Each row comes from the steps of one path. Every step used is in the known rows, and no mark comes twice. Write the path behind each row, first mark first.
Known rows
L -> M -> N: 3.510; 1.001; -0.563; -0.250; 1.008; 0.173; 1.347; 1.759; -4.330; -0.233; -4.440; 0.651; -0.644; -1.685; -1.834; -2.556; -0.617; 1.162; -0.556; -0.771; 1.561; 0.191; 0.646; -2.014; -3.860
G -> P: 0.997; 2.512; -5.930; 0.247; 3.316; -0.004; 0.283; 0.509; 2.314; 0.635; -2.046; 1.039; 0.287; -2.783; -0.350; -0.441; -0.589; 0.216; -0.103; 0.049; -0.664; 1.376; -1.307; 1.271; 0.986
A -> P -> M: 0.945; 0.796; 1.477; 0.302; 0.997; -1.095; 1.379; -2.451; 1.237; -0.294; -3.278; 0.283; 0.964; -1.627; 0.151; -1.821; -2.320; 0.542; -0.462; 0.220; 1.509; 0.674; -0.378; 2.582; -0.880
A -> U -> G -> P -> T: -1.068; -0.148; -4.845; 1.106; 3.326; -0.354; 1.525; 1.186; 1.246; 0.618; -2.541; 2.073; 3.564; -1.266; 1.571; -1.309; 1.529; -0.303; 1.156; -0.669; -3.212; 1.394; 6.092; -2.723; 1.008
P -> M: 0.804; 0.547; 0.406; -0.549; -0.248; -0.252; -0.809; -1.824; 1.511; -0.289; -3.805; 1.566; 0.761; -0.708; -0.603; -2.704; -1.180; -0.420; -1.370; -0.704; 0.514; 1.897; -1.867; 0.146; -1.111
A -> X: 0.319; 0.343; -1.332; 0.020; -0.065; 0.136; -1.465; 2.039; -3.147; 1.068; 1.218; -3.930; -1.745; -0.645; -1.104; -0.290; 1.360; -1.202; -1.450; -2.466; 0.001; 1.143; -3.794; -0.778; 0.049
T -> P -> A: -0.216; 1.190; -0.638; -0.559; -1.735; -0.231; -0.117; -0.713; -0.811; -0.500; -2.143; 0.066; -0.355; 0.131; -0.866; 0.691; -1.575; 0.279; -0.538; 1.469; 0.989; -1.326; -0.220; 0.908; 0.773
T -> X: 0.726; -0.303; -2.012; 1.165; -1.826; 0.466; -1.829; 0.690; -2.608; 0.296; 2.076; -2.647; -3.014; 0.487; -0.650; 0.801; 0.200; -1.208; -0.068; -0.701; -0.271; 0.611; -4.613; -0.096; 0.133
P -> M -> L: 1.210; -0.483; 6.827; -0.426; -2.176; 1.564; -1.217; -3.548; 3.540; -1.194; -1.744; 0.040; 0.275; -1.686; -0.509; -2.780; 0.197; 0.917; -2.004; -0.600; 1.406; 2.828; -0.732; 0.094; -1.830
C -> L -> M: 3.192; -0.163; 2.535; 2.227; 1.172; -1.461; 0.328; -0.177; 1.223; -1.154; -1.870; -1.999; -1.240; -3.391; -1.943; -1.938; 0.352; 0.934; -2.506; -0.766; 0.736; 1.529; -0.940; -2.548; -2.046
A -> P -> T -> X: 0.248; -2.299; 1.591; 0.728; -1.494; 0.258; 0.079; -0.244; -0.465; 0.395; 2.313; -3.616; -3.203; -0.259; 0.664; 1.520; -2.053; -0.558; 1.710; 0.370; -1.768; -0.208; -1.152; 1.193; -0.309
A -> U -> T -> P -> M: 0.577; -1.988; 0.256; 0.351; 1.654; -0.967; 0.745; -3.255; -0.039; -1.585; -4.719; 4.021; 1.740; 0.887; 0.852; -2.520; -2.858; -1.289; 0.427; 2.180; -0.424; 1.050; 2.472; -0.655; -1.086
T -> X -> A -> P: -0.033; 1.785; 0.226; 2.736; -0.739; -0.900; 0.968; 1.221; -0.681; 0.766; 3.277; -3.135; -0.065; -0.180; -0.194; 3.017; 0.810; 0.943; 0.504; 0.632; 1.575; -2.370; -3.179; 3.783; 0.125
N -> M -> L: 1.056; 0.506; 4.431; 2.154; -0.744; 1.469; -0.528; -2.348; -0.271; -1.418; -1.250; 0.855; 0.043; -2.494; -1.968; -1.358; 0.939; 1.090; -0.798; -1.750; 0.444; 1.655; -0.804; 0.438; -2.223
U -> G: -0.876; 1.324; -2.154; 1.029; 1.122; -1.593; -0.392; 3.361; 0.969; 0.368; -2.162; -0.211; 2.341; -0.995; -0.101; -1.598; 2.965; -1.312; 0.021; -1.984; -0.120; 1.830; 1.615; -4.468; 1.515
A -> P -> M -> L: 1.282; -0.327; 7.261; 0.328; -1.129; 0.790; 0.793; -4.071; 3.556; -1.264; -1.482; -0.860; 0.722; -2.623; 0.253; -1.797; -0.918; 1.800; -1.285; 0.222; 2.134; 1.639; 0.652; 2.119; -1.705
P -> T -> X: 0.154; -2.589; 0.751; 0.015; -2.785; 0.945; -1.879; 0.166; -0.557; 0.402; 1.878; -2.702; -3.096; 0.524; -0.049; 0.688; -1.124; -1.543; 0.946; -0.520; -2.704; 0.860; -2.454; -0.859; -0.458
P -> A -> U -> T: -0.322; -1.176; 1.298; -1.600; 0.425; 0.967; -0.815; 1.250; -4.238; -0.687; -1.151; 2.437; 1.858; 1.263; -0.329; 0.772; 1.746; -2.009; -0.151; -0.462; -1.966; 0.492; 3.008; 0.817; 0.412
A -> X -> T -> P: 0.093; -1.503; 0.182; -0.179; 0.931; -0.763; 0.641; -0.134; 0.709; 0.549; 0.848; -1.697; -3.329; -0.032; -0.243; -0.870; 0.619; -0.440; 0.706; 0.666; -0.538; -0.039; -2.307; -2.234; -0.088
P -> A -> X -> G: -1.619; 1.179; 1.092; -1.043; -2.112; -0.411; -0.579; 2.717; -3.479; 1.018; 2.343; -3.887; -0.055; 1.865; -0.467; 1.212; 2.709; 0.885; -1.841; -2.912; 2.195; -1.112; 0.011; -1.251; 1.519
X -> T -> P -> M -> N: 1.540; -0.554; 2.350; -1.680; -0.406; 0.436; 1.430; -1.151; 0.946; -0.374; -3.818; 2.532; -1.224; -0.644; -0.205; -3.662; -3.107; 1.227; 0.771; 2.224; 1.055; -0.078; 1.619; -1.063; -3.256
G -> P -> T -> X: 0.218; -1.212; -2.617; 0.001; -0.219; 0.927; -0.695; -0.773; 2.260; 0.565; 1.676; -0.729; -2.538; -0.695; 0.641; 1.083; -3.083; -0.581; 1.598; 0.774; -2.447; 0.307; -1.841; 0.572; 0.527
P -> T: 0.381; -1.647; 1.726; -0.699; -0.534; 0.563; -0.825; 0.719; 0.784; 0.607; -2.001; -1.451; -0.179; -1.303; -0.559; -1.271; 0.559; -1.403; 0.204; -1.316; -3.276; 2.317; 0.508; -1.379; -0.856

Which path is each row?
-0.154; -0.009; -2.263; -1.976; 2.729; 0.905; 0.054; 0.573; -1.796; -0.600; -1.483; 4.011; 2.392; 0.214; 0.467; 1.177; -0.260; -1.065; 0.445; 0.629; -1.925; 0.016; 3.502; 2.047; 1.147  G -> P -> A -> U -> T
-0.024; 1.686; -6.201; 1.351; 1.485; -0.832; 0.635; 1.044; 0.964; 0.642; 1.449; -0.995; -0.961; 0.224; 0.756; 1.265; -0.008; 1.385; 0.467; -0.377; 0.947; -0.298; -0.560; 0.059; 2.051  T -> X -> G -> P
-1.310; -1.575; 0.812; -0.375; -2.002; -0.009; -0.664; 1.975; -5.003; -0.272; 2.968; -0.699; 0.204; 4.095; 0.938; 2.433; 2.186; -0.555; 0.401; -0.977; 0.284; -1.161; 2.743; -0.977; 1.353  P -> A -> U -> T -> X -> G
-0.951; -0.540; 3.315; -3.576; -1.271; 0.873; -1.197; 1.196; -0.264; 1.074; 3.043; -1.264; -2.504; 0.590; -0.929; 0.807; 2.312; -0.509; -0.598; -1.577; -0.537; -0.828; -2.788; -0.402; 0.256  P -> A -> X -> T
-1.568; 2.411; -5.562; 2.254; 1.709; -1.322; 0.890; -1.464; 1.876; 0.022; -0.015; 4.447; 4.154; 1.519; 1.621; -0.354; -0.424; 1.211; 0.003; 1.052; 1.880; -1.559; 1.547; 0.415; 0.666  T -> X -> A -> U -> G -> P -> M
-0.531; -1.675; 1.316; -0.305; -0.689; -0.955; -0.923; 2.584; -0.196; 0.006; 2.283; -1.785; -1.599; 2.062; 0.496; 0.923; 0.984; -1.278; 1.203; -1.136; -0.168; 0.431; -0.060; -2.494; 1.192  U -> T -> X -> G
-0.314; -2.201; 0.063; -0.878; -1.853; 1.280; -1.945; 0.538; -5.067; -0.561; 2.509; 0.597; -1.056; 2.804; 0.203; 2.412; -0.007; -2.161; 0.575; 0.237; -1.256; -0.762; -0.148; 1.172; 0.652  P -> A -> U -> T -> X
-0.383; 2.614; -4.338; 1.305; 0.471; 0.306; 1.472; 0.783; -1.807; 0.192; -0.212; 3.439; 3.547; 1.058; 1.046; -0.888; -1.347; 2.131; 0.297; 1.483; 2.640; -2.334; 3.240; 0.551; -1.407  T -> X -> A -> U -> G -> P -> M -> N
-0.322; 0.192; 2.709; 0.757; 0.154; -1.002; 0.703; 1.700; 1.607; 0.179; 3.568; -1.361; -0.123; 0.176; 0.158; 3.095; -0.749; -0.536; 1.756; 1.387; 0.405; -2.153; -2.142; 3.257; 0.238  U -> T -> X -> A -> P
-0.325; 0.050; -1.950; -0.457; 2.005; -0.562; 1.369; 0.834; 3.670; 0.901; -1.708; -0.111; 1.374; -1.229; 0.848; -0.697; 0.202; 1.039; 0.863; -0.714; -2.191; 1.172; 3.317; -1.416; 0.802  X -> G -> P -> T
-0.890; 1.567; -6.398; 1.394; -0.389; 0.524; 0.805; 0.156; -6.391; 0.428; 1.969; 0.429; 1.449; 2.575; 0.992; 2.627; 2.095; 1.840; -0.792; -0.397; 1.161; -2.016; 3.008; 1.994; 1.757  T -> X -> G -> P -> A -> U
-0.529; -0.064; 1.853; -1.946; -1.058; -0.154; 0.392; -0.941; 1.276; -0.203; -0.945; 1.340; -1.294; 0.371; -0.470; 0.578; 0.094; 0.385; 0.486; 1.638; -0.021; -1.643; 0.228; -0.125; 0.475  X -> T -> P -> A
-0.903; 0.727; -0.285; -0.890; -1.819; 0.027; -0.751; -0.193; -2.271; 0.183; 1.118; -2.663; -1.892; 0.755; -0.782; 1.258; -1.817; -0.077; -1.034; 0.291; 1.439; -1.931; -2.427; 0.119; 0.986  T -> P -> A -> X
-1.369; 3.747; -7.883; 3.097; 4.190; -1.362; 1.870; 2.660; 0.324; 0.831; -1.098; 2.956; 5.986; -0.586; 0.888; 0.007; 4.133; 0.927; -0.003; -0.382; 0.277; -0.491; 3.913; -0.740; 1.759  X -> A -> U -> G -> P
0.488; -2.367; 8.094; -1.155; -1.715; 0.773; -0.002; -4.764; 5.123; -1.127; 0.646; -0.231; -2.238; -0.665; 0.434; -2.591; -0.805; 1.304; -0.797; 1.259; 1.375; 0.911; -1.364; -1.083; -1.787  A -> X -> T -> P -> M -> L
0.094; 2.643; 0.613; 2.309; 1.054; -1.276; 1.846; 1.760; 0.105; 0.804; 0.284; -1.749; 2.016; -1.576; -0.596; 1.517; 2.151; 1.090; -0.202; 0.035; 1.090; -1.262; -0.842; 3.334; -0.246  X -> A -> P
1.200; -0.838; 5.837; 0.602; -2.017; 0.670; 0.033; -5.135; 4.461; -1.820; -2.737; 0.476; -0.069; -1.444; 0.035; -2.843; -2.004; 1.260; -1.302; 1.523; 1.795; 1.800; -0.027; -0.301; -1.666  T -> P -> M -> L
-0.070; 0.904; -3.874; 4.110; -1.389; 0.567; -0.424; 1.449; -7.272; 0.789; 3.111; -1.064; 1.514; 2.369; -0.403; 1.863; 5.169; -0.058; -1.150; -0.707; 0.215; -1.002; -1.298; 1.807; -0.716  T -> X -> A -> U
0.094; -1.169; 1.625; -1.760; 0.611; 0.305; -0.823; 1.717; -0.145; 1.345; 2.422; -1.940; -3.050; -0.262; -0.830; -0.667; 3.221; -1.083; -0.171; -1.994; -1.289; 0.982; -3.448; -1.821; -0.326  A -> X -> T
-0.861; 0.625; 0.087; -3.673; 0.966; 0.698; -0.263; 0.580; 2.143; 1.202; 3.120; 0.263; -1.856; -0.347; -0.365; 1.128; 0.479; 0.489; 0.098; -0.487; -0.544; -1.236; -2.327; 1.026; 1.039  G -> P -> A -> X -> T
0.471; 0.932; 3.406; -0.355; 0.066; 0.448; 0.795; -3.365; 5.895; -0.951; -1.498; 1.325; 1.920; -1.817; 0.739; -2.210; -0.231; 2.993; -1.464; -0.105; 2.290; 1.794; 1.811; 0.277; -0.332  X -> G -> P -> M -> L
-1.117; -1.317; -5.421; 1.952; 0.792; -0.021; 0.341; 0.516; -0.800; 0.496; 1.419; 0.271; 0.505; 0.851; 1.754; 0.706; -0.010; -0.630; 1.771; 0.085; -2.381; 0.007; 2.915; -1.882; 1.254  A -> U -> G -> P -> T -> X
-0.923; -0.296; -1.454; -0.852; 1.439; -0.437; 0.867; 1.202; 2.387; 1.321; 0.591; -2.118; 0.041; -0.636; 0.910; -0.185; -0.236; 0.907; 0.496; -1.438; -1.722; 0.521; 1.987; -1.553; 0.973  A -> X -> G -> P -> T
-0.228; -0.619; 1.435; 0.839; 1.168; -1.273; 0.970; -2.385; 1.358; -1.196; -3.236; 4.719; 3.121; 1.558; 0.576; -1.477; -1.713; -0.605; 0.111; 2.615; 0.328; -0.473; 1.810; 0.425; -1.368  X -> A -> U -> T -> P -> M
-0.596; -0.493; 2.187; -2.517; -0.592; -0.285; -0.531; -0.333; 1.718; -1.205; -1.992; 2.104; -0.275; 0.317; -0.400; 0.967; -3.086; -1.303; 0.911; 2.137; -0.295; -0.979; 0.946; 0.269; 1.063  U -> T -> P -> A
-0.645; -0.233; 2.458; -0.166; -1.234; -0.137; -1.869; 2.458; 1.865; 0.113; 3.544; -0.055; -0.462; 1.423; -0.713; 2.392; 0.457; -1.757; 0.965; 0.522; -0.481; -1.008; -3.738; 0.789; 0.099  U -> T -> X -> A
-0.265; -0.873; -3.219; -1.132; 0.387; 1.339; -0.893; -0.275; -2.686; -0.571; 2.302; 2.420; -0.919; 1.706; 0.824; 2.790; -1.937; -1.246; 1.242; 1.334; -1.285; -1.309; 0.509; 2.409; 1.500  G -> P -> A -> U -> T -> X
-1.066; -0.853; 2.627; -2.835; -0.768; -0.170; -1.008; 0.328; -0.226; -0.466; 1.186; -1.069; -1.614; 1.058; -0.340; 1.369; -3.131; -1.422; 0.227; 0.874; 0.281; -1.680; -1.689; -0.185; 1.268  U -> T -> P -> A -> X
